Known rows, with every way that one mark hangs from another
{J_308 {J_86 J_142} J_574}: |  .19 |  .11 |  .21 | -.16 |  .07 |  .26 |  .16 | -.17 |  .35 |  .22 |  .11 | -.16 |  .30 |  .52 |  .09 |  .28 | -.03 | -.15 |
{J_5 J_86}: |  .23 |  .33 |  .15 | -.14 | -.03 |  .23 |  .35 | -.09 |  .13 |  .02 |  .07 | -.21 |  .22 |  .41 |  .05 | -.03 |  .13 | -.08 |
{J_86 J_5 {J_36 J_511} J_142 J_308}: |  .24 | -.27 |  .02 | -.55 |  .03 | -.04 |  .71 | -.21 |  .03 |  .03 | -.06 | -.21 |  .31 |  .57 |  .04 |  .05 | -.10 | -.01 |
{J_5 {J_86 {J_36 J_511} J_142 J_637}}: |  .29 |  .02 |  .03 | -.45 | -.04 |  .21 |  .44 | -.15 |  .09 |  .03 |  .16 | -.21 |  .26 |  .50 | -.02 | -.11 |  .18 |  .07 |
{J_574 {J_308 J_86}}: |  .29 |  .16 |  .13 | -.09 | -.02 |  .45 |  .07 | -.13 |  .22 |  .12 |  .21 | -.20 |  .14 |  .37 | -.03 |  .18 |  .08 | -.17 |
{J_5 {J_86 J_36 J_142 {J_308 J_574}}}: |  .31 |  .06 |  .14 | -.35 |  .03 |  .09 |  .51 | -.12 |  .08 |  .11 |  .08 | -.21 |  .30 |  .52 |  .08 |  .02 | -.02 |  .05 |
{J_308 {J_86 J_5 J_36 J_637} J_574}: |  .26 | -.19 |  .16 | -.19 |  .03 |  .16 |  .32 | -.21 |  .29 |  .22 |  .06 | -.22 |  .36 |  .52 |  .19 |  .25 |  .00 | -.24 |
{J_308 {J_86 J_5 J_142 J_637} J_574}: |  .16 | -.16 |  .15 | -.28 |  .07 |  .29 |  .28 | -.23 |  .30 |  .24 |  .07 | -.22 |  .33 |  .53 |  .10 |  .26 |  .06 | -.17 |
{J_86 J_36 J_142 J_637}: |  .23 | -.35 | -.02 | -.44 |  .01 |  .16 |  .44 | -.23 |  .09 |  .11 |  .24 | -.20 |  .26 |  .24 | -.12 | -.06 |  .21 |  .08 |
{J_86 J_5 J_36 J_142 J_308 J_637}: |  .22 | -.59 | -.03 | -.58 |  .05 |  .02 |  .74 | -.27 | -.05 |  .15 |  .06 | -.25 |  .30 |  .33 | -.03 | -.01 |  .08 |  .06 |
{J_637 {J_86 J_5 J_142 J_308}}: |  .14 | -.18 |  .13 | -.38 |  .10 |  .24 |  .46 | -.08 |  .04 |  .03 |  .01 | -.20 |  .24 |  .47 |  .00 |  .02 |  .17 | -.02 |
{J_637 J_86}: |  .13 |  .08 |  .15 | -.13 |  .04 |  .33 |  .23 | -.04 |  .13 | -.02 |  .10 | -.17 |  .22 |  .39 |  .01 |  .00 |  .26 | -.10 |
{J_509 {J_308 {J_86 J_5 J_142}}}: |  .33 | -.08 |  .12 | -.23 |  .13 |  .17 |  .22 | -.14 |  .20 |  .33 |  .04 | -.17 |  .24 |  .32 | -.02 |  .22 | -.01 | -.05 |
{J_308 J_574}: |  .06 |  .21 |  .17 |  .00 |  .05 |  .25 |  .23 | -.20 |  .25 |  .06 |  .05 | -.23 |  .34 |  .45 |  .11 |  .18 |  .04 | -.21 |
{J_308 {J_86 J_36}}: |  .33 |  .06 |  .16 | -.13 | -.02 |  .10 |  .26 | -.11 |  .25 |  .17 |  .13 | -.13 |  .22 |  .35 |  .07 |  .15 | -.02 | -.16 |
{J_574 J_308}: |  .20 |  .16 |  .08 | -.08 | -.02 |  .45 |  .14 | -.16 |  .15 |  .02 |  .19 | -.24 |  .16 |  .32 | -.06 |  .10 |  .13 | -.15 |
{J_5 {J_86 J_36}}: |  .32 |  .20 |  .14 | -.20 | -.05 |  .12 |  .41 | -.08 |  .12 |  .03 |  .08 | -.20 |  .24 |  .43 |  .07 | -.05 |  .08 | -.06 |
{J_509 J_308}: |  .24 |  .06 |  .09 | -.07 |  .11 |  .19 |  .20 | -.15 |  .14 |  .23 |  .06 | -.19 |  .26 |  .22 | -.04 |  .13 |  .05 | -.05 |
{J_574 {J_308 {J_86 J_36 J_142 J_637}}}: |  .34 | -.11 |  .07 | -.28 | -.02 |  .42 |  .14 | -.17 |  .19 |  .16 |  .28 | -.21 |  .16 |  .35 | -.09 |  .13 |  .13 | -.06 |
{J_574 {J_308 {J_86 J_36}}}: |  .36 |  .07 |  .12 | -.13 | -.03 |  .37 |  .12 | -.12 |  .22 |  .12 |  .22 | -.20 |  .16 |  .37 | -.02 |  .17 |  .04 | -.16 |

Rows
|  .34 | -.04 |  .08 | -.17 | -.04 |  .42 |  .13 | -.16 |  .19 |  .14 |  .26 | -.21 |  .17 |  .34 | -.04 |  .14 |  .12 | -.13 | => {J_574 {J_308 {J_86 J_36 J_637}}}
|  .27 |  .05 |  .17 | -.26 |  .04 |  .17 |  .22 | -.17 |  .36 |  .18 |  .11 | -.15 |  .35 |  .65 |  .12 |  .26 | -.09 | -.13 | => {J_308 {J_86 {J_36 J_511} J_142} J_574}
|  .07 | -.03 |  .14 | -.16 |  .08 |  .11 |  .56 | -.22 |  .08 |  .09 | -.12 | -.26 |  .34 |  .47 |  .17 |  .19 | -.07 | -.22 | => {J_86 J_5 {J_308 J_574}}
|  .23 | -.10 |  .13 | -.23 |  .06 |  .15 |  .41 | -.05 |  .04 |  .02 |  .08 | -.16 |  .26 |  .39 |  .05 | -.01 |  .14 | -.04 | => {J_637 {J_86 J_36 J_308}}
|  .12 | -.18 |  .08 | -.41 |  .07 |  .10 |  .63 | -.21 |  .02 |  .09 | -.05 | -.23 |  .24 |  .39 |  .00 |  .08 |  .00 | -.03 | => {J_86 J_5 J_142 J_308}
|  .34 | -.13 |  .13 | -.11 |  .13 |  .18 |  .15 | -.18 |  .23 |  .38 |  .11 | -.18 |  .35 |  .35 |  .07 |  .25 | -.01 | -.08 | => {J_509 {J_308 {J_86 J_36 J_637} J_574}}
|  .03 | -.25 |  .06 | -.24 |  .07 |  .20 |  .58 | -.29 |  .01 |  .13 | -.03 | -.29 |  .35 |  .39 |  .13 |  .12 |  .09 | -.15 | => {J_86 J_5 {J_308 J_574} J_637}
|  .32 |  .13 |  .13 | -.17 | -.03 |  .12 |  .26 | -.13 |  .26 |  .12 |  .11 | -.12 |  .25 |  .46 |  .08 |  .15 | -.03 | -.17 | => {J_308 {J_86 {J_36 J_511}}}
|  .24 | -.14 |  .12 | -.34 |  .06 |  .22 |  .32 | -.04 |  .13 |  .01 |  .14 | -.16 |  .24 |  .43 | -.05 | -.03 |  .21 |  .01 | => {J_637 {J_86 J_36 J_142}}
|  .19 |  .00 |  .21 | -.22 |  .07 |  .22 |  .26 | -.18 |  .35 |  .21 |  .01 | -.19 |  .31 |  .59 |  .13 |  .30 | -.06 | -.21 | => {J_308 {J_86 J_5 J_142} J_574}
|  .31 | -.19 |  .08 | -.34 |  .00 |  .17 |  .30 | -.17 |  .21 |  .23 |  .22 | -.14 |  .23 |  .31 | -.03 |  .09 |  .11 | -.02 | => {J_308 {J_86 J_36 J_142 J_637}}
|  .31 | -.31 |  .08 | -.40 |  .00 |  .13 |  .40 | -.18 |  .20 |  .21 |  .12 | -.18 |  .23 |  .38 |  .00 |  .11 |  .08 | -.08 | => {J_308 {J_86 J_5 J_36 J_142 J_637}}
|  .29 |  .07 |  .17 | -.03 |  .15 |  .22 |  .09 | -.15 |  .27 |  .35 |  .06 | -.17 |  .32 |  .38 |  .08 |  .30 | -.06 | -.12 | => {J_509 {J_308 J_86 J_574}}
|  .21 | -.42 | -.05 | -.58 | -.01 |  .13 |  .57 | -.26 |  .09 |  .02 |  .07 | -.23 |  .30 |  .50 | -.05 | -.03 |  .16 | -.01 | => {J_86 J_5 {J_36 J_511} J_142 J_637}
|  .30 | -.11 |  .06 | -.45 |  .00 |  .14 |  .55 | -.15 | -.01 |  .12 |  .16 | -.22 |  .26 |  .38 | -.01 | -.09 |  .12 |  .12 | => {J_5 {J_86 J_36 J_142 J_308 J_637}}
|  .21 | -.19 |  .15 | -.35 |  .11 |  .19 |  .40 | -.08 |  .09 |  .07 |  .10 | -.18 |  .31 |  .50 |  .04 |  .04 |  .11 |  .02 | => {J_637 {J_86 J_36 J_142 {J_308 J_574}}}
|  .27 | -.11 |  .14 | -.12 |  .14 |  .23 |  .17 | -.20 |  .23 |  .36 |  .03 | -.21 |  .33 |  .38 |  .08 |  .28 |  .00 | -.13 | => {J_509 {J_308 {J_86 J_5 J_637} J_574}}
|  .17 |  .03 |  .10 | -.35 |  .04 |  .27 |  .46 | -.19 |  .04 |  .13 |  .13 | -.24 |  .29 |  .45 |  .03 | -.01 |  .14 |  .07 | => {J_5 {J_86 J_142 {J_308 J_574} J_637}}
|  .33 | -.05 |  .16 | -.19 | -.02 |  .06 |  .37 | -.12 |  .24 |  .16 |  .02 | -.16 |  .23 |  .41 |  .11 |  .17 | -.04 | -.22 | => {J_308 {J_86 J_5 J_36}}
|  .20 |  .29 |  .17 | -.15 |  .02 |  .20 |  .43 | -.13 |  .08 |  .08 |  .03 | -.23 |  .29 |  .48 |  .13 |  .04 |  .02 | -.06 | => {J_5 {J_86 {J_308 J_574}}}
|  .29 |  .08 |  .13 | -.13 | -.03 |  .43 |  .14 | -.14 |  .22 |  .11 |  .14 | -.22 |  .15 |  .42 |  .00 |  .20 |  .06 | -.21 | => {J_574 {J_308 {J_86 J_5}}}
|  .29 |  .09 |  .11 | -.20 | -.01 |  .46 |  .09 | -.14 |  .23 |  .13 |  .23 | -.20 |  .13 |  .38 | -.08 |  .18 |  .09 | -.10 | => {J_574 {J_308 {J_86 J_142}}}
|  .36 | -.09 |  .15 | -.18 |  .15 |  .14 |  .15 | -.15 |  .27 |  .38 |  .09 | -.16 |  .33 |  .40 |  .04 |  .28 | -.09 | -.04 | => {J_509 {J_308 {J_86 J_36 J_142} J_574}}
|  .33 |  .10 |  .12 | -.35 | -.02 |  .12 |  .43 | -.09 |  .12 |  .05 |  .12 | -.19 |  .23 |  .45 |  .00 | -.06 |  .08 |  .04 | => {J_5 {J_86 J_36 J_142}}
|  .27 | -.03 |  .13 | -.07 |  .14 |  .26 |  .10 | -.19 |  .24 |  .37 |  .11 | -.19 |  .33 |  .34 |  .06 |  .27 |  .03 | -.09 | => {J_509 {J_308 {J_86 J_637} J_574}}
|  .20 |  .02 |  .07 | -.39 |  .02 |  .25 |  .50 | -.17 |  .00 |  .11 |  .14 | -.23 |  .23 |  .37 | -.02 | -.08 |  .18 |  .10 | => {J_5 {J_86 J_142 J_308 J_637}}
|  .11 | -.17 |  .16 | -.35 |  .12 |  .26 |  .43 | -.10 |  .09 |  .05 | -.01 | -.21 |  .29 |  .55 |  .06 |  .08 |  .14 | -.06 | => {J_637 {J_86 J_5 J_142 {J_308 J_574}}}
